Each row was made from one small tree. The marks that hang from a mark follow it in brackets, in alphabetical order. Every link used is in the known rows. Write each row's tree.
Known rows
zupezop(mibor(bitos(vano))): [-13.2 -37.8  64.4  47.3  14.5  16.5  -9.6  10.1  12.6  39.8 -14.1  -9.4
   5.2   4.5  -8.4 -28.7  14.3 -31.5]
savefav(bitos(mibor(zupezop) vano)): [-42.0 -11.1  68.0  49.0   4.7   2.1 -14.2 -19.6 -30.6  28.4 -27.4  -5.4
   1.8 -30.6 -40.9  -6.4 -33.9  -9.9]
vano(tove(savefav zupezop(bitos))): [ 17.3 -35.5  -7.3   8.0  -4.3  -9.0  31.6  15.2  17.1 -10.4  -1.9  -4.4
  25.8 -10.8  19.4 -30.0 -25.0  30.2]
mibor(zupezop(bitos savefav)): [-35.7  -0.6  15.4  44.5  13.0 -29.8  19.9   3.1  -4.3  32.2  21.6  17.3
   7.1  -9.5  -4.3 -11.0 -15.1  -4.2]
vano(tove(zupezop(mibor))): [  8.1 -35.2  21.1  21.0 -15.6  -4.3   6.2  19.5  12.6  -2.5 -23.9 -11.8
  -0.5 -15.9   6.5 -42.5   9.5 -14.4]
vano(tove(savefav zupezop)): [ 18.1 -20.2 -10.2   3.4 -10.2  18.2  11.8  10.4   8.6 -18.5  -0.1  -7.7
  -3.0 -12.6  15.2 -25.2 -27.6  20.1]
bitos(mibor vano): [ -0.1 -43.8  43.6  15.8  -5.0  26.8 -33.6  -4.7 -14.7  20.4 -31.7   7.2
   1.1 -25.5   0.3 -18.1 -16.9  -8.0]
tove(savefav zupezop): [ 11.9  -8.3  14.0  23.5   2.1  41.0  10.3  13.5  15.7  -5.3   6.8  12.9
   7.3 -24.2   3.2 -32.8 -40.1  25.1]
zupezop(bitos mibor): [ -2.5 -32.8  32.9  30.8   0.3 -14.7  23.1  15.0   8.9  25.6 -11.8   4.0
  19.2  -7.8   6.1 -40.9  21.1 -11.5]
mibor(zupezop(savefav(bitos(vano)))): [-50.8  20.6  51.9  65.9   7.1  -3.7  10.6  -6.1 -30.8  29.3  -1.0  10.5
 -15.4  -6.5 -47.9   4.0 -35.9 -15.8]
vano(tove(bitos(mibor) savefav)): [ 18.4 -19.7   5.6  10.4 -29.7  15.4  21.7   8.6   4.7   9.6 -35.5  -6.3
  20.6 -22.1  37.7 -39.1 -34.1  22.7]
vano(tove(savefav(bitos))): [ -6.9  16.1 -15.9  11.9 -14.3 -21.8  38.8   1.2 -12.9  -6.7  -1.1 -13.4
  -1.4  15.4 -11.2  -0.6   1.0  16.9]
mibor(zupezop(bitos(vano(tove)) savefav)): [-32.0 -30.1  23.1  27.2   3.4 -30.0  12.8   5.5 -20.6  29.7  -3.8  -5.2
 -20.8  -0.6  -0.8  -3.3 -22.0 -12.2]
zupezop(mibor): [ -3.6 -11.7  27.0  26.0  -0.6   8.7   6.8  11.8  -0.7  20.4 -12.5   6.8
  -4.4  -9.0  -2.9 -32.0  19.5 -21.6]
zupezop(mibor(bitos(vano(tove))) savefav): [-13.3 -43.9  38.9  56.7  -9.3 -10.6   1.7  17.9   1.4  43.0  -7.9  -6.2
  -8.8   8.7  -2.3 -30.3  14.7 -42.2]
vano(tove(bitos)): [ 13.3   5.8  -0.5 -12.2 -21.3 -19.9  25.4   8.1  12.3  -9.3 -31.6 -22.6
  11.7   7.7  26.6  -6.8 -13.2  11.8]
vano(tove(zupezop)): [ 15.8 -22.5  -4.0  -5.6 -15.6 -13.9   1.0   7.0  12.9 -19.7 -10.7 -17.7
   3.3  -7.5   6.4  -7.2 -14.2   7.4]
bitos(vano): [ -3.2 -18.5  30.2   5.7   5.6  23.9 -15.0   1.9  -5.2   6.1 -14.4  -2.4
 -15.7  -3.8  -6.3  -0.8 -13.9  -6.7]
bitos(mibor vano(tove)): [  1.1 -51.8  20.8  -3.2 -19.3   7.3 -26.9  -2.1 -19.2  11.2 -38.3 -14.5
 -13.4 -14.1   7.8 -11.1  -6.4  -9.8]
tove(savefav zupezop(mibor(bitos(vano)))): [ -0.5 -48.0  79.3  72.8  16.0  56.2  -5.2  21.0  28.0  29.9  -6.9   0.7
  13.2 -20.0  -6.1 -58.6 -28.8  -8.5]
bitos(mibor): [  4.3 -25.1  10.2  10.2 -13.2   2.2 -16.6  -4.6  -8.4  13.4 -13.3   8.0
  14.0 -25.5   3.6 -18.5  -8.9  -2.9]
vano(tove): [  2.7  -6.8 -25.3 -19.0 -13.4 -22.5   6.9   2.3  -7.9  -9.4  -8.9 -19.3
 -13.3  14.2   9.7   8.4  17.5  -0.4]

Write each row's tree
[ 10.9 -40.3  26.8  -2.4 -11.2   8.6 -11.9   7.4   3.6 -14.7 -28.6 -20.7
 -11.1  -9.2   0.2  -9.6 -29.6   0.8] => bitos(vano(tove(zupezop)))
[ 13.2 -29.7  18.5  28.2  -7.7  21.6  18.8  23.7   9.3   7.6 -14.6  -2.6
  -1.5 -17.7  16.2 -54.8  -6.4  -1.9] => vano(tove(savefav zupezop(mibor)))
[  5.2 -44.2   3.4   0.6  -4.7   7.1  18.9   8.8  -3.8  14.0 -16.8 -10.0
  -4.5   7.2  20.6 -16.6 -12.4  13.5] => zupezop(bitos(vano(tove(savefav))))
[ -2.5 -10.6  -5.5  25.2 -28.7 -11.2  22.6  -4.2 -20.5   7.0 -18.2  -5.1
  13.5 -11.9  -8.8 -17.7 -10.5  15.6] => vano(tove(savefav(bitos(mibor))))
[ 18.2  -6.0  16.7  29.9 -31.3 -15.4  31.0  23.7  20.4 -12.9 -22.3   0.2
  19.0 -20.2  19.1 -24.9 -48.4  11.6] => vano(tove(bitos zupezop(savefav)))
[  3.0   0.0   1.2  30.5 -14.0  -7.1  33.2   8.8   0.4 -19.7  -6.9 -12.4
  16.5  -3.9 -20.7 -15.7 -27.6  26.4] => vano(tove(savefav(bitos) zupezop))
[ 14.2 -25.9  55.9  35.4 -12.6  62.3  -2.1   7.9   5.6  24.9 -44.7  11.0
  17.0 -37.4  22.7 -45.3 -59.6  17.8] => tove(bitos(mibor vano) savefav)
[ 10.1  -1.5  45.7  23.4  -1.1  50.8  18.1  13.1  11.7  13.4 -31.8   5.6
   4.7 -12.3  23.2 -27.7 -55.7  21.3] => tove(bitos(vano) savefav)
[-20.0  -3.1  65.4  78.3 -11.1   4.7  19.7  17.0 -22.2  36.6 -17.7  23.4
  -7.3 -13.1 -43.1 -30.5  -4.8 -29.1] => zupezop(mibor savefav(bitos(vano)))
[ -7.4 -48.2  61.5  37.1   4.9   3.8   7.5  18.4   2.6  33.2 -30.2   3.1
   4.5 -10.9   2.9 -37.7   9.1 -18.5] => zupezop(bitos(vano) mibor)
[ 14.9 -71.4  60.9  44.0  -1.2  44.7  -8.2  10.3   9.7  18.5 -23.6  19.7
  27.8 -50.3   7.7 -55.1 -60.2  24.6] => tove(savefav zupezop(bitos(mibor vano)))
[-17.0 -36.3  63.3  73.7   3.6  15.9  -3.7  17.8   6.3  48.5  -2.2  15.1
   0.0  -7.6 -10.1 -36.8   1.7 -38.0] => zupezop(mibor(bitos(vano)) savefav)
[ 22.6 -33.0  30.1  40.4 -40.2  -5.3  11.4  16.4  15.0   0.0 -35.5   6.5
  33.2 -44.1  19.9 -42.0 -61.3  14.5] => vano(tove(bitos(mibor) zupezop(savefav)))
[ 20.7 -12.5  17.8   0.8 -21.9  -7.6  20.4  12.5  30.3 -26.6 -34.5 -24.3
  26.5 -12.8  22.1 -19.6 -42.1  20.2] => vano(tove(bitos zupezop))
[ -8.7 -31.7  64.6  47.0 -16.6  -9.8  15.0  13.4  -4.7   3.8 -43.5 -20.7
   7.4 -16.0 -33.4 -30.9  -8.7 -12.2] => savefav(bitos(vano(tove(zupezop(mibor)))))
[-26.7  -5.4  23.2  47.6  -2.5   0.3 -10.5  -0.7 -21.8  37.4   7.1  23.4
  -5.6 -40.4  -9.3 -19.5 -25.2 -18.6] => bitos(mibor(zupezop(savefav)))
[  8.0 -17.6  45.7  65.6  -9.8  15.4   9.4  28.8  10.6  20.8  -2.2  29.2
   5.7 -36.2  -7.1 -54.4 -17.1 -24.1] => tove(zupezop(mibor savefav))
[-34.4 -26.4  52.9  51.0   3.9  25.3 -29.5  -3.3 -29.6  46.4  -6.5  22.1
 -21.7 -43.7 -11.2 -21.3 -41.8 -25.1] => bitos(mibor(zupezop(savefav)) vano)
[  9.4 -26.7  19.8  44.2  -6.6 -13.8  16.2  18.2  20.0   5.7   9.9  25.7
  32.9 -27.9   0.2 -27.5 -36.8  12.7] => tove(zupezop(bitos savefav))
[  9.5 -17.7  -6.9  17.6 -18.5 -13.0  11.3  15.3   4.5  -9.5   4.9   4.2
  -4.7 -14.6   4.2 -15.5 -23.5  -1.2] => vano(tove(zupezop(savefav)))
[ 15.1 -40.5  80.8  62.4 -28.2  38.8 -11.0  20.1  12.4  16.0 -44.9  27.1
  29.8 -61.9   8.9 -52.6 -85.9   8.6] => tove(bitos(mibor vano) zupezop(savefav))
[ 14.8 -19.2  43.8  53.3 -32.8  -4.3  35.7  32.8  23.9   7.4 -33.1   5.7
  16.2 -27.9  21.1 -59.5 -26.9 -11.7] => vano(tove(bitos zupezop(mibor savefav)))
[-40.5   6.1  40.1  45.4  -0.1 -22.2  -1.5 -18.4 -25.2  22.0  -9.2  -4.2
  17.4 -25.4 -38.0  -5.4 -19.7  -3.7] => savefav(bitos(mibor(zupezop)))
[ 10.3 -37.5  -1.5  27.1 -18.7 -39.1  23.5  20.7  15.6  -3.0   3.1   6.9
  22.0 -12.4   7.1 -21.0 -19.3  10.9] => vano(tove(zupezop(bitos savefav)))
[ 17.3 -58.5  31.2  20.8 -17.7  43.9 -21.8   8.2  -6.9   5.8 -31.1  -2.3
  -4.2 -36.9  14.6 -41.7 -48.6  12.8] => bitos(mibor vano(tove(savefav zupezop)))
[-14.2  -1.3  14.5  34.4 -23.5 -25.0  19.2   7.0 -29.6   7.7 -12.9  -2.6
 -14.3   7.1 -30.8  10.4 -13.0 -10.8] => zupezop(savefav(bitos(vano(tove))))
[ 12.4 -60.6  32.5  37.0 -27.7  13.9 -24.5  13.8 -10.5   9.0 -27.5   9.9
  -6.4 -42.2   3.3 -34.3 -45.6  -7.1] => bitos(mibor vano(tove(zupezop(savefav))))
[  1.5 -48.6  26.9  26.6  -0.8  27.8  -7.8  11.1  22.3   0.8  -5.9 -25.3
   9.3  -3.2   7.5 -19.2 -36.7  12.3] => mibor(bitos(vano(tove(savefav zupezop))))
[-32.8 -31.9  54.1  27.2  10.3  26.4 -36.4 -15.5 -24.3  36.5 -28.7  -0.4
 -12.5 -34.4 -10.4 -15.7 -33.2 -17.0] => bitos(mibor(zupezop) vano)
